What can hang from each mark:
turo: rilibil
bifo: kupe
rilibil: bifo duzas
sedo: duzas rilibil
kupe: bifo duzas sedo
duzas: kupe rilibil sedo

Every row comes from one small tree of marks. Brackets hold a mark, then the marks that hang from it, in alphabetical order. Every link used is in the known rows. Which tree was each row made from?
Known rows:
{rilibil {bifo kupe} duzas}: +1.70,-1.45,+3.12,+0.48,-0.16,-0.91,+0.29,+2.49,+2.51,+0.85,+1.44,-1.95,+6.61,+0.09,+0.66,-1.16,-3.62,+2.15,-4.52,+1.86,+1.43,+2.07,+0.40
{kupe duzas}: +0.06,-0.14,-0.55,+2.34,-0.76,-0.79,-1.85,+1.40,-0.38,-0.26,-0.42,-0.46,+1.42,-0.56,-0.90,+1.23,-1.81,+2.13,+0.31,+0.60,-1.98,+0.09,+1.48
{turo {rilibil bifo {duzas {kupe sedo}}}}: +2.19,-0.13,+1.21,-1.50,+1.56,+1.10,-0.87,-0.02,+0.85,-2.69,-3.30,+2.11,+0.73,-3.09,-1.25,-2.64,-1.73,-2.90,+1.02,+0.27,+3.23,-0.38,-0.20
{bifo {kupe {duzas rilibil sedo}}}: -2.75,-3.36,-2.22,-0.38,+1.45,-1.92,+0.98,+4.51,-0.16,+0.99,+2.28,-1.00,+1.39,+4.68,+1.14,+0.20,-1.63,+1.16,-0.78,-0.57,-3.22,-0.20,+1.31
{turo {rilibil bifo {duzas sedo}}}: +1.47,-0.18,+0.11,-3.23,+0.72,+0.85,-0.73,-0.74,+2.23,-2.99,-2.12,+3.44,+1.13,+0.24,-1.72,-0.63,-3.65,-0.28,+1.70,+2.14,+5.10,-0.60,-0.13
{rilibil {duzas sedo}}: +0.04,-2.32,-1.44,-1.11,+0.19,+0.67,-0.64,+0.93,+2.27,-1.14,+0.49,-0.25,+4.35,+1.24,-0.28,+1.61,-3.37,+1.75,+1.56,+0.36,+1.02,-0.53,+1.77
{turo {rilibil duzas}}: +0.77,+0.28,-1.33,-0.47,+0.17,+0.64,-2.63,-1.53,-0.48,-1.27,-2.56,+1.94,+0.37,-1.63,-2.74,+1.71,-3.29,+0.74,-0.32,+1.29,+1.69,-0.84,-1.36
{sedo {duzas {kupe bifo} rilibil}}: +0.06,-1.18,+1.13,-0.75,-0.97,-1.04,-0.55,-1.93,-0.56,+0.81,+0.46,+0.13,-5.14,+1.35,-0.69,-1.72,+4.59,+1.19,-1.34,+1.73,-5.80,-0.62,+0.95
{turo rilibil}: +0.46,+2.74,-1.57,+0.16,-0.87,+0.70,-1.25,-2.88,-1.53,-0.82,-2.15,+2.18,-3.12,-1.70,-0.97,+3.93,-0.10,+0.65,+0.44,+1.63,+2.28,-0.26,-3.21
{kupe bifo {duzas rilibil} sedo}: -3.23,-1.89,-0.06,+0.58,+1.66,-1.44,-1.50,+0.95,-2.64,+1.39,+1.62,+0.30,-0.16,+1.29,+0.14,+0.39,+1.07,-1.72,-2.22,-0.30,-3.87,+0.03,+0.92
{kupe bifo sedo}: -1.78,+1.70,+0.94,+1.57,-0.65,+0.96,-0.19,-2.54,-1.77,+1.84,+2.13,-0.27,+1.01,-1.53,+1.47,+3.82,+2.43,-0.60,-2.30,+0.63,+0.95,+1.01,-2.63
{sedo {duzas rilibil}}: +0.10,-1.58,+0.96,+0.22,-1.70,-1.45,+0.20,-1.65,+0.17,+0.47,+0.38,-1.54,-3.15,+0.11,-0.89,+3.01,+0.85,+1.20,-0.62,+0.60,-1.36,+0.22,-0.59
{sedo {duzas kupe} {rilibil bifo}}: +2.69,+2.52,+1.83,+0.80,-2.25,+0.76,+1.51,-2.03,+1.32,+0.17,-0.94,-1.94,-2.45,-1.87,-1.45,-3.32,+1.31,+0.92,+1.56,-2.45,+1.76,-0.12,+0.10
{duzas {rilibil bifo}}: +0.78,-0.72,+0.93,-1.00,+0.09,-1.96,+1.14,+0.82,+0.51,-0.53,+0.13,+0.25,-1.55,+1.21,+2.94,+2.37,+1.19,-1.05,-0.42,+2.95,+0.45,+1.96,+0.15
{sedo duzas}: +1.01,+0.50,+2.05,+2.25,-3.25,+0.04,-0.25,-2.73,+0.71,+0.56,+0.14,-1.89,-0.87,-1.97,-1.70,+3.21,+0.30,+2.82,-0.46,+0.49,+0.71,+0.63,-1.23
{duzas kupe rilibil sedo}: -0.89,-2.49,-3.89,-3.32,+1.54,-0.47,+1.67,+2.26,+0.80,-1.68,+0.19,+1.23,-3.08,+4.03,+3.30,+0.19,+3.19,-1.61,+4.42,+0.59,-3.71,-1.03,+2.52
{duzas kupe {sedo {rilibil bifo}}}: +1.15,+2.16,-2.15,-1.77,+0.07,+1.54,+2.80,+0.44,+1.82,-1.21,-0.01,+0.23,-1.18,+1.61,+2.15,-2.62,+1.65,-0.77,+5.27,-1.74,+2.20,-0.66,+1.20
{sedo {duzas kupe}}: +1.72,+0.21,+1.22,+1.52,-2.37,+0.47,-0.02,-1.72,+0.85,-0.41,-0.74,-1.56,-2.10,-2.09,-1.25,-0.23,+2.34,+2.41,+0.97,+0.04,-1.84,-0.25,+0.33
{duzas rilibil}: -0.80,-1.13,-1.57,-0.37,+0.12,-1.68,+0.34,+0.29,-0.91,+0.26,+0.52,-0.39,-2.05,+1.32,+2.17,+4.47,+1.17,-0.13,-0.12,+1.49,-1.86,+0.86,-0.23

Which tree is each row?
-1.86,-1.14,-0.93,-1.03,+1.71,-0.49,+0.46,+0.11,-2.20,+0.72,+1.25,+0.73,-2.97,+1.10,+3.02,-0.19,+5.10,-3.07,-0.71,+0.44,-4.83,+0.14,+0.49	{duzas {kupe bifo sedo} rilibil}
+0.68,-1.75,+0.44,-0.15,-0.79,-1.09,+0.47,-0.40,+0.21,-0.47,-0.49,-0.93,-4.26,+0.02,-0.40,-0.28,+2.77,+0.54,+0.98,+0.25,-4.11,-0.46,+1.13	{sedo {duzas kupe rilibil}}
-0.45,+2.08,-2.25,+1.39,+0.38,+1.68,+1.42,-0.10,-1.51,+0.72,-0.19,-2.05,-0.41,-2.65,+1.47,+0.61,+1.98,-2.36,+2.71,-4.63,+0.87,-0.23,-0.89	{duzas {kupe {sedo rilibil}}}
-0.05,+2.98,+0.68,+1.24,-0.50,+1.17,+2.38,-1.01,-0.32,+1.00,+0.56,-2.35,+1.81,-3.03,+1.51,+2.76,-0.32,-2.92,+0.97,-3.61,+6.34,+1.50,-2.63	{kupe {sedo {rilibil bifo}}}
-0.99,+1.78,+0.63,+2.51,-2.01,+1.45,+1.47,-3.08,-0.83,+1.93,+0.57,-3.92,-0.08,-3.80,-1.80,+3.57,-0.64,-0.84,+0.84,-5.92,+4.52,+0.04,-3.14	{kupe {sedo duzas rilibil}}
-1.91,-1.43,-0.48,+0.36,+0.56,-2.12,-2.35,+0.83,-2.04,+1.23,+1.42,+1.35,-1.80,+3.41,-0.24,-0.66,+0.87,+1.33,-2.43,+2.53,-6.43,-0.40,+2.05	{kupe bifo {duzas rilibil}}
+0.07,+0.92,+0.36,-1.24,+0.29,-0.06,+0.30,+1.02,+0.54,-1.07,-1.05,+2.50,+0.05,+1.56,-0.98,-1.22,-2.18,+0.45,-0.13,+1.55,+3.36,-0.09,-1.42	{turo {rilibil {bifo {kupe {duzas sedo}}}}}
-0.91,+2.66,-3.68,-1.53,-0.02,+1.87,+1.10,-1.49,-0.60,+0.90,+1.42,+1.18,-2.46,+3.02,+1.28,-2.22,+3.49,+0.68,+2.87,-1.35,-1.56,-2.01,+0.71	{duzas {kupe bifo} {sedo rilibil}}
-3.01,-2.25,-1.66,-1.62,+1.08,-1.46,-1.11,+1.18,-0.83,+0.41,+1.83,+2.32,-1.44,+5.43,+0.20,-1.11,+0.68,+1.10,+0.11,+2.05,-4.84,-1.29,+2.96	{kupe bifo {duzas rilibil sedo}}
-2.23,+0.25,+1.03,+2.40,+0.08,+0.08,-1.88,-0.28,-1.91,+1.46,+1.63,-0.12,+2.04,-0.94,-0.54,+0.54,+0.15,-0.25,-2.05,-0.34,-1.69,+0.07,+0.12	{kupe bifo duzas sedo}
+2.45,+0.61,+1.51,-1.27,+0.13,+0.19,-1.82,-1.23,+1.16,-2.07,-2.74,+2.72,+0.93,-1.72,-2.00,-0.31,-3.38,+0.02,-0.69,+2.87,+3.93,+0.31,-0.90	{turo {rilibil bifo duzas}}
+0.30,-1.99,+0.93,-0.07,+0.60,-2.34,-0.56,+3.02,+0.21,-1.02,-0.44,+0.31,-0.19,+1.67,+0.78,-0.60,-1.12,-0.18,-0.03,+1.95,-2.34,+0.69,+2.92	{kupe {duzas {rilibil bifo}}}
-0.47,+0.94,-1.98,-1.45,-0.07,+1.22,+0.40,-0.77,+0.36,-0.34,+1.34,+2.03,-1.85,+2.75,+2.34,-0.99,+4.30,+1.22,+2.19,+2.20,-2.90,-1.08,+1.33	{duzas {kupe bifo} sedo}
+0.88,+2.34,-0.15,+0.85,+0.33,+1.44,+2.22,+0.13,-0.15,-0.14,-0.29,-1.64,+0.17,-2.73,+2.10,-0.89,+2.06,-3.03,+2.42,-3.48,+2.61,+0.55,-0.66	{duzas {kupe {sedo {rilibil bifo}}}}
-1.08,+0.27,-1.25,+1.37,+0.58,+1.33,+0.28,-0.32,-0.84,+1.48,+0.41,-3.03,+4.50,-2.59,-0.78,+2.36,-3.24,-1.50,+0.45,-5.29,+3.28,+0.02,-1.23	{kupe {sedo {rilibil duzas}}}
+0.62,-0.35,+2.27,-0.50,+1.28,+0.40,+0.00,+0.46,+0.42,-0.22,-1.12,+0.34,+3.59,-2.03,-1.14,-0.05,-3.53,-1.51,-3.14,+0.07,+5.09,+0.93,-2.95	{turo {rilibil {bifo {kupe sedo}} duzas}}
-1.56,+0.74,-3.20,+0.44,-0.14,+0.56,-0.05,+1.30,-0.04,-0.06,+0.55,-0.46,+1.00,+2.00,-1.06,+0.17,-2.81,+1.13,+3.79,-3.11,+0.26,-1.77,+1.86	{kupe {duzas {sedo rilibil}}}
-0.18,+1.18,+1.88,+0.73,+0.66,-0.14,+0.23,+0.92,-0.72,-0.20,-1.13,+0.71,+0.85,-1.58,-0.88,-0.22,-2.15,-1.60,-2.11,+0.01,+4.12,+0.91,-2.81	{turo {rilibil {bifo {kupe duzas sedo}}}}
+0.54,+3.04,+0.23,+1.40,-2.40,+1.00,-0.13,-4.01,-0.94,+2.33,+0.28,-1.21,-3.77,-0.61,-2.33,-2.37,+2.93,+2.40,-0.30,-2.48,-2.12,-1.42,-0.73	{sedo {duzas {kupe bifo}} rilibil}
+0.33,-0.73,+1.66,+0.27,-0.07,-0.88,+1.57,+3.40,+2.19,-0.07,+1.60,-0.79,+3.89,+2.20,+1.23,-1.45,-1.88,+1.71,-0.95,+1.29,+1.46,+1.29,+1.03	{rilibil {bifo {kupe {duzas sedo}}}}
+0.00,+0.14,-0.60,-0.98,+1.65,+1.41,-2.52,-1.75,-1.49,-0.75,-2.03,+2.70,-0.27,-1.96,-2.07,-1.98,-0.27,-1.38,-1.04,+0.13,-0.68,-1.61,-0.84	{turo {rilibil {duzas {kupe bifo sedo}}}}
+2.04,-1.42,+2.71,-0.74,-0.96,-1.32,+1.18,-0.02,+1.46,-1.24,-1.09,-0.56,-3.95,+0.00,+0.17,-1.99,+2.73,-0.11,+0.63,+1.42,-2.15,+0.56,+1.49	{sedo {duzas kupe {rilibil bifo}}}
+2.46,-2.19,+0.91,-2.42,+1.07,+0.59,+0.41,+2.73,+4.11,-3.03,-0.54,+1.26,+3.71,+1.20,+1.26,-4.21,-1.66,+0.14,+2.79,+1.74,+0.80,-0.19,+3.93	{rilibil bifo {duzas kupe sedo}}
-0.68,+1.17,+0.11,+1.22,+0.18,+1.24,-0.02,-1.20,-1.46,+0.82,+1.24,+0.14,-0.64,-1.49,+2.03,+0.05,+4.71,-1.20,-0.57,+0.22,-2.20,+0.21,-0.56	{duzas {kupe bifo sedo}}
-1.89,-1.10,+0.48,+3.14,+0.53,-0.43,+0.55,+3.15,-1.19,+2.06,+2.08,-3.15,+4.81,-0.99,+0.54,+1.78,-2.02,+0.14,-2.93,-2.58,-0.38,+1.14,-1.08	{bifo {kupe duzas sedo}}
+0.98,+0.12,+2.80,+1.82,-0.66,-1.57,+0.59,+2.90,+1.12,+0.81,+1.01,-1.33,+3.56,+0.34,+0.81,-1.01,-1.72,+2.18,-3.19,+1.81,+0.32,+1.89,+0.23	{rilibil {bifo {kupe duzas}}}
+0.57,+3.09,+0.54,+1.45,-1.28,-0.07,+2.50,+0.07,+0.14,+2.65,+1.61,-2.60,+1.66,+0.15,+1.55,+0.89,-0.70,+1.13,-2.32,-1.43,+3.99,+1.69,-2.59	{sedo {rilibil {bifo kupe}}}
-1.88,+1.14,-0.34,+0.93,+0.37,+1.40,-0.83,-2.10,-1.58,+2.81,+1.72,-1.43,+3.21,-1.06,-1.03,+0.68,-1.34,-0.75,-2.19,-3.24,+1.43,-0.33,-1.44	{kupe bifo {sedo {rilibil duzas}}}
+0.56,-0.43,-1.36,-0.68,+1.70,+1.51,-1.71,-0.46,-0.72,-1.84,-3.01,+1.60,+0.38,-3.08,-1.92,-0.50,-1.78,-2.09,+1.24,-1.11,+0.83,-1.40,-0.61	{turo {rilibil {duzas {kupe sedo}}}}
+0.74,-1.65,+3.49,-0.06,-1.51,-2.12,+1.93,+0.10,+1.42,+1.12,+1.32,-2.21,-1.23,+1.07,+0.05,+0.70,+0.68,+1.25,-3.34,+1.21,+0.20,+1.78,-1.04	{sedo {duzas {rilibil {bifo kupe}}}}
+0.99,+0.49,-1.23,-1.38,+0.92,+1.06,-3.22,-1.92,-1.05,-0.80,-1.98,+3.68,-1.64,-0.36,-2.31,-2.66,+0.07,+0.84,-0.90,+2.38,-2.44,-1.83,+0.18	{turo {rilibil {duzas {kupe bifo}}}}
-2.08,-3.22,-2.71,-1.43,+1.27,-1.45,-0.07,+3.19,+0.07,-1.25,+0.56,+0.79,-0.31,+3.93,+0.38,+1.00,-1.30,-0.13,+2.92,+0.17,-3.09,-0.87,+3.29	{kupe {duzas rilibil sedo}}
+3.14,+0.46,+0.79,-1.63,+0.88,+0.54,-1.56,-0.16,+1.18,-2.84,-3.50,+3.11,-0.28,-1.77,-1.36,-3.44,-1.60,-0.36,+0.62,+2.33,+1.36,-0.57,+0.64	{turo {rilibil bifo {duzas kupe}}}
